In the rows, 128 means zero.
Known rows, with every way that one mark hangs from another:
q_373[q_522[q_614[q_147[q_199]]]]: [150 103 165  85 144 158 169 107 140 110 130 106 141 127 121 176 135 163
 107 123 143 127 118 102 113 102 126 139 150 138 168 142 115 129  85 160
 124 120 144 118 111 111 122 151 115 174 137 121 122 150 133 126 137]
q_836[q_733]: [129 120 153 173 117 118 125 134 197 173 174 140 130 126 153 115 112 147
 171  97 153 118 167 151 133 191 116 141 124 131 117 126 164 128 104 106
 128 162  94 152 184 148 120  88 108 108  79 125  90  80 105 145 136]
q_522[q_454]: [123 116 121 174 129 119 135 137 126 144 165 149 144 111 165 112 129 123
 135 116 134 126 137 165 151 153 130 147 105 120 121 118 147 116 136 114
 104 159 105 130 172 137 138 115 103 101  84 143 118 116 107 121 117]
q_373[q_522[q_614]]: [136  71 187  91 153 131 149 104 164 132 152 116 126 129 157 139 165 135
  92  91 111 162 101 134 121 155 120 148 125 152 127 105 135 123  67 140
 101 132 138 121 137 146  98 118  89 122 113 153 122  89 116 129 135]
q_371[q_522]: [160 123 138 158 111 114 131 113 141 144 134 125 159 102 154 109 130 148
 135  93 117 128 148 152 154 182 172 158 126 131  86 140 160 121 143 115
 111 146  80 114 162 142 122  80 112 111 117 143 134  50 129 119 143]
q_614[q_147 q_522]: [159 127 146 119 115 133 157 120 162 107 146 130 133 111 125 154  96 208
 138 104 169 132 125 130 138 131 141 156 155 108 161 124 156 104  83 130
  98 137 111 131 165 127 120 116 126 142 142 124 108 115 130 135 140]
q_371[q_522[q_454]]: [123 129 114 168 126  99 129 135 112 149 123 145 161  95 174  89 133 131
 117 133 115 130 150 179 160 186 158 152  92 119  82 129 153 117 158 122
 113 139  80 104 157 132 115 103 109 106  96 164 128  78 115 136 125]
q_964[q_147 q_878]: [120  97 124 168 111 135 136  78 132  96 138 166 133 137 148  96 110  85
 177  88  96 149 153 122 148 174 130 117 172 156 138  87 154 129 140 117
  94 128  91 131 142 168 179  96 157 112 165 148 169  94  93  93 156]
q_522[q_373 q_454 q_614[q_147] q_836]: [ 71 143 153  50 143 117 108 136  90 124 138 135  99  77 131 155 119  83
 107 183 102 133 111 135  85 110  83 135  68 108  97 140 101 165 177 140
 172 122 190 115  96 107  44 130 124 166  98 144  93 208 114 168  70]
q_371[q_522[q_454 q_614[q_147[q_964]]]]: [128 190  92 126 135 109 151 144  67 100  83 131 140  91 121 120 111 120
 101 187 134 107 160 142 122 139 150 124  99 126 122 165 120 105 187 143
 141 114 122 115 102 107 114 104 143 189 126 144 122 149 132 147 119]
q_373[q_522[q_454 q_614]]: [101  81 170  96 175 113 146 127 131 145 144 131 135 110 174 127 176 120
  81 136 108 168 101 154 128 159 106 144  93 140 115  93 125 115  85 151
 102 125 135 112 131 141  86 138  83 124  92 168 115 121 113 146 118]
q_147[q_199[q_515] q_373 q_964[q_878]]: [177 165  17 205  84 158 122 141  80 112  76 142 140 199  83  93 112 109
 147 133 141 101 146 112 131  69 184  90 176 155 178 157 118  81 156 131
 155 116 117 150 105 131 245 178 139 115 164 100 189 153 143  90 146]
q_733[q_836]: [147 107 169 182 125 126 120 116 165 171 157 133 136 117 150 145 136 138
 157  87 145 116 133 147 141 153 143 156 118 122 102 121 163 149 125 102
 110 161  92 145 179 134 145  92 119 100  87 121  91  92 145 130 146]
q_147[q_199 q_373 q_964]: [161 158  85 191 110 177 143 131  94  86 104 110 161 180  76 149 118 147
 113  94 149  77 140  96 162  93 160 105 180 137 172 176 124 134 136 108
 149 162 120 154 131 118 181 134 136 129 134  95 148 133 145  87 144]
q_199[q_147[q_373]]: [153 130 162 152 128 112 134  99 130 121 144 113 118 149 135 147 115 169
 128  97 146  79 133 109 166 119 121 125 175 140 152 111 109 133 126 125
  81 182  80 151 171 110 160 113 132 101 143  90 116  91 126 105 150]
q_964[q_147[q_199 q_373] q_878]: [115 117 120 191 110 157 128  81  97  69  91 147 145 170 100 124 122 102
 145 107  96 115 150  96 174 127 129  93 200 167 156 128 135 159 150 133
 125 132  94 143 125 145 193 138 160 109 182 125 162 119 107  78 150]
q_371[q_522[q_373]]: [138 112 144 124 103 134 118  93 110 156 122  93 142  99 141 122 131 127
 104  93  93 108 132 151 140 168 158 143  97 138  70 142 139 130 157 121
 135 130 115 105 154 142 102  84 118 123 115 156 133  78 127 121 114]
q_199[q_147[q_373[q_522[q_836]]] q_515]: [129 118 125  68 166  76  98 139 164 172 140 131  92 168 139 118 148 181
 130 133 161 149  96 115 108  97 129 122 151 100 146  75 107 108  99 132
  82 123  90 135 119 103 130 171 104  84 158  95 149 115 163 135 158]
q_614[q_147[q_199 q_373] q_522[q_836]]: [124 159 131 100 126 138 117 148 135  82 113 123 141 138  75 161 113 212
 128 134 163 142 124 109 146  86 130 133 179  86 161 160 137 157 103 127
 154 126 134 127 114  96  89 171 130 137 162 107 123 158 156 130 127]
q_454[q_522]: [139 106 159 154 130 138 139 152 179 162 166 129 133 105 159 125 144 128
 136 100 126 139  93 142 148 144 137 161 120 120 107 110 131 134  91 120
  79 129 125 119 150 144 157 104 138 105 118 127  98  76 141 123 133]
q_454[q_522[q_614[q_147] q_836]]: [112 150 180  73 144 114 120 163 174 132 152 136 101  72 138 146 130 116
 138 165 124 163  85 113  87 108 103 159 103 102 106 136 108 167 120 138
 126 105 182 107  87 111  83 120 153 154 134 117  84 153 144 159 105]
q_522[q_373]: [136  96 152 133 101 152 130  94 130 147 153 106 124 124 134 149 115 115
 118  82 112 106 115 135 128 133 136 143 110 136 106 130 137 131 130 103
 130 159 145 134 167 148 128  97 118 120 104 138 113 115 117 112 115]
q_199[q_147]: [168 115 146 152 119 117 143 100 151 146 179 126 121 122 158 123 111 156
 161  99 152  99 150 129 145 132 131 138 154 120 143  93 119 107 124 126
  73 167  86 128 168 124 162 102 127 121 132  90 123  93 125 106 154]
q_614[q_522[q_836]]: [120 112 143 106 130 113 102 145 174 133 171 144 138 111 133 113 140 166
 155 102 140 193 125 150 130 155 135 159 122  80 113 110 170 133  82 106
 129 125 128 109 142 145  59 122 107 100 120 141 140 103 142 134 134]
q_371[q_522[q_614 q_836]]: [116 141 164  95 126  94  91 130 139 147 136 131 129  88 144 102 152 110
 138 137  86 177 139 159 114 172 149 162  82 117  58 151 135 156 156 120
 157 120 127  90 106 128  42  98 107 126 113 150 135  81 133 144 113]
q_199[q_147 q_515]: [181 123 108 156 106 102 130 121 150 196 165 133 100 143 159  95 108 153
 189 130 165 116 148 143 110 111 172 143 141 128 148  88 105  64 143 132
  71 148  70 132 165 122 194 130 108 118 142  83 128 100 135 123 157]
q_614[q_147[q_199 q_964[q_878]]]: [188 163  29 181  95 175 160 126  85  74 104 146 143 152  91 121  64 118
 163 129 163  78 168  92 126  82 148  97 182 138 194 167 140 106 141 129
 155 111 150 134 103 119 220 145 184 175 159  92 177 174 130  77 154]
q_964[q_147[q_373[q_522]] q_878]: [ 98  76 147 121 162 120 135  68 137  68 101 142 131 170 128 124 152 128
  99  76  97 154 100  99 170 162  95  97 196 172 161  75 155 149  86 129
  77 116  91 148 127 164 165 128 143  88 180 161 172  89 102  98 162]

Rows:
[109 111 141 169 121 127 126  75 118  67 106 155 133 156 121 126 116 105
 130  93  88 127 124 103 167 154 110 101 192 169 147 105 146 155 147 117
 101 145  85 154 143 153 183 111 154  94 173 139 158  98  99  90 148]
q_964[q_147[q_373] q_878]
[169 131  57 148 137 163 142 147 115 128  88 101 150 210  78 127 151 171
  98 109 174 119 113 108 128  72 177  99 175 141 188 135 117  85  99 133
 118 114 106 152 113 123 206 174 105 116 151 111 172 137 160 107 160]
q_147[q_199[q_515] q_373[q_522] q_964]
[148 113  84 130 153 130 136 114 114  71  90 129 141 179 106 115 138 138
  78  84 130 121 101  93 159 126 115  90 180 158 175 120 160 112  76 121
 119 123 136 152 110 149 179 142 153  99 144 144 191 110 130  82 158]
q_147[q_373[q_522] q_964[q_878]]
[ 93 103 162 119 124 137 128 119  89 146 131 111 119  99 143 145 148  67
  86 146  79 129 116 158 116 139 107 138  56 153  86 126  99 132 162 137
 148 134 162 116 135 141  83 118  96 133  88 164  98 152 100 153  80]
q_522[q_373 q_454 q_614]
[ 82 160 191  76 158  97 108 188 209 170 155 141  94  77 142 145 137 122
 165 190 137 156 124 124  81 155  76 145  86  98  97 131 123 172 111 134
 146  93 169 124  96 108  58 120 160 165 110 112  53 146 131 197 106]
q_454[q_522[q_614[q_147] q_836[q_733]]]
[165 141 123 153 113 100 123 120 136 166 134 123 100 164 135 125 116 169
 153 127 158  95 123 133 138  94 153 127 164 140 154 104  93  85 148 127
  75 161  66 154 166 107 189 142 109  95 165  80 121 106 137 124 146]
q_199[q_147[q_373] q_515]
[154 132  62 103 103 156 148 112  88  81  84 121 122 131  86 138  79 136
 121 126 143 110 123 106 114 112 119  98 140 139 169 124 152  90 107 139
 152  86 178 121 106 137 147 133 181 170 172 140 163 177 137 118 139]
q_614[q_147[q_964[q_878]] q_522[q_373]]
[126 125 194  77 128 148 148 124 139 143 125  92 102  81 129 178 132  96
  95 147 105 114  72 106 103 101 103 142  85 147 104 135  88 148 126 153
 120 105 198 112 111 117 106 118 156 169 145 127  67 156 135 157  97]
q_454[q_522[q_373 q_614[q_147]]]
[ 81 126 160 101 121 114  83 135 174 186 170 120 106 114 130 126 119 109
 160 116 123 131 148 140  98 175  97 131  79 102  79 127 150 163 127 101
 182 134 157 132 149 139  56 106 119 116  71 134  98 127 118 156 105]
q_522[q_373 q_836[q_733]]
[190 154  30 199  92 173 142 157 109 157 121 123 143 178 100 106 113 130
 174 123 172 108 160 134 109  82 213 120 148 123 169 159 118  71 159 118
 133 126 111 142 127 132 214 147 113 141 134  99 168 145 148 102 152]
q_147[q_199[q_515] q_964]
[143 113  68 195  85 158 130  98 116 141 117 161 126 171 120  80 121  85
 203 131 115 149 171 129 120 122 180 110 170 156 151  98 128  97 167 143
 112  90  86 123 122 155 226 150 133 121 189 120 186 122 111  99 156]
q_964[q_147[q_199[q_515]] q_878]
[170 150  69 164 124 120 131 108  91  78  96 131 122 167 114 106 101 127
 136 116 142  77 145  83 160  99 112  84 187 151 180 114 118 116 132 120
 107 141 112 148 128 122 209 125 181 119 167  88 178 118 131  82 167]
q_199[q_147[q_373 q_964[q_878]]]
[113  94 199  99 127 154 132 127 137 167 137  82 108  92 141 155 171  68
  95 130  77 145  73 131 113 130 109 149  64 158  71 118  91 147 121 138
 120 109 188 102 115 146 100 109 138 136 120 147  84 125 137 149  92]
q_454[q_522[q_373 q_614]]
[122 151 172  74 131 117 119 132 154 113 163 141 108  85 131 151 109 130
 144 134 138 147 121 125  89 112 114 153 122 107 124 157 127 158 147 123
 148 136 161 128 113 111  73 116 121 155 123 111 106 154 123 139 108]
q_522[q_614[q_147] q_836]
[179 138  36 202  94 176 143 126  94  98 110 140 159 167 107 101 109  96
 164 108 135 106 169 109 139 106 155 103 167 144 164 151 145 106 129 123
 155 119 146 120 111 146 210 138 163 144 143 117 192 139 131  75 157]
q_147[q_199 q_964[q_878]]
[ 82 146 142  97 145  75  88 155 110 148 124 150 137  77 166  86 161  96
 117 179  78 176 144 175 122 175 135 151  48 104  47 135 132 147 182 130
 157 111 126  85 107 127  31 112 103 125  93 167 124 109 126 162  96]
q_371[q_522[q_454 q_614 q_836]]
[ 42 121 140  86 138  96  91 175 154 187 148 134 119 101 140 114 143 129
 146 174 125 177 146 174 113 190  84 128  41  79  74  96 152 142 104 120
 173 101 150 107 137 142   4 135 111 111  71 168  95 153 121 197  90]
q_614[q_522[q_373 q_454 q_836[q_733]]]
[ 97 111 153  86 133 138  93 158 158 171 158 112 117  96 137 130 148  86
 125 120 106 151  81 129 113 128 115 147  78  96  61 113 124 168 118 110
 136 106 183  98 117 140  88 120 147 107 110 142 105 131 148 136 104]
q_454[q_522[q_373 q_836]]
[157 182 117 138 117 173 156 127  88  55  81  97 136 158  57 186 109 146
  93 142 149  70 136  80 126  57 138 105 181 151 185 199  95 145 156 135
 163 149 149 155  98  96 159 136 147 186 151  88 120 178 140 109 127]
q_522[q_614[q_147[q_199 q_373 q_964]]]
[ 81 133 136  64 192  93 118 153 129  85 133 147 132 122 128 151 122 180
  71 141 156 137  86 115 140 112  80 117 141  86 148 121 142 159 100 129
 118 130 129 145 116 105  79 168 120 106 109 140 116 162 129 135 118]
q_614[q_147[q_373[q_522[q_454 q_836]]]]
[152 122  93 142 148 174 153 126 109  84 101  95 167 192  81 148 146 168
  76  82 158 104 115  91 162  94 140 100 186 133 180 145 136 126  78 123
 127 138 115 147 115 119 170 152 131 126 131 119 162 126 153  88 159]
q_147[q_199 q_373[q_522] q_964]
[161 149  50 203 104 170 129 126  77  75  80 133 157 186  83 115 111 113
 124 104 127  83 148  88 162  92 144  89 188 158 173 170 135 129 136 116
 161 126 139 146 109 135 213 150 163 125 149 106 186 144 131  77 150]
q_147[q_199 q_373 q_964[q_878]]
[ 41 132 174  85 136  93  88 159 135 187 151 130  95  97 149 125 156  62
 134 186  92 154 150 163  86 176  68 126  27 116  56 123 122 165 153 129
 195 119 173 117 113 131  12 121 109 135  56 157  78 170 101 197  68]
q_522[q_373 q_454 q_614 q_836[q_733]]
[108 167 157 113 142  93 132 130  78  95  69 125 135  95 129 149 130 146
  63 179 107 102 127 138 159 135 115 140 109 146 101 170 108 140 177 151
 136 144 100 131 125  97  86 122 120 144 133 147  91 123 115 162 100]
q_371[q_522[q_454 q_614[q_147[q_373]]]]
[ 88 129 185  31 175  92 122 148 205 144 156 133  97  99 143 147 135 159
 137 150 152 169 132 115  81 165  74 140 111 101 129 117 143 155  69 137
 152 116 153 132 104 115  30 126 118 157 100 129  88 139 123 184 123]
q_373[q_522[q_614[q_147] q_836[q_733]]]
[ 83 131 124  60 133 109 113 149 118 122 133 136 115  93 117 151 110 152
 111 166 134 156 115 148 108 122  98 137  80  72 111 118 140 139 124 137
 148 104 167 103 111 117  39 151 131 146 119 152 109 193 133 165  96]
q_614[q_147 q_522[q_373 q_454 q_836]]
[ 63 120 156  71 137 117  90 143 103 151 145 130 101  89 145 129 153  56
 105 165  75 154 109 150  93 139  92 137  41 112  62 129 102 163 169 126
 173 126 184 102 103 135  37 126 106 132  78 162 111 175 110 157  73]
q_522[q_373 q_454 q_614 q_836]
[137 155  98 151 108 139 152 155  93 160 118 145 119 122 132 130 120 119
 152 202 143 118 148 150  88  75 164 141 103 131 147 151  83  91 180 168
 138 113 123 125 115  99 164 178  98 170 132 103 108 194 122 159  98]
q_522[q_454 q_614[q_147[q_199[q_515]]]]
[ 97 102 161 125 170 140 138 134  99 113  95 108 153 157 124 150 191 128
  57 148 102 139 102 131 160 119 104 114 121 150 130 132 105 148  97 160
 133 131 130 123 115 118 100 171  92 116 113 145 117 144 125 138 114]
q_147[q_199 q_373[q_522[q_454 q_614]]]
[195 152  16 172 101 119 136 128 105 154 118 154 100 169 139  66  87 108
 199 146 164 104 162 121 103  98 166 103 158 143 173  90 111  46 155 130
  93 107 103 127 122 134 244 146 156 129 174  87 197 132 132 100 167]
q_199[q_147[q_964[q_878]] q_515]
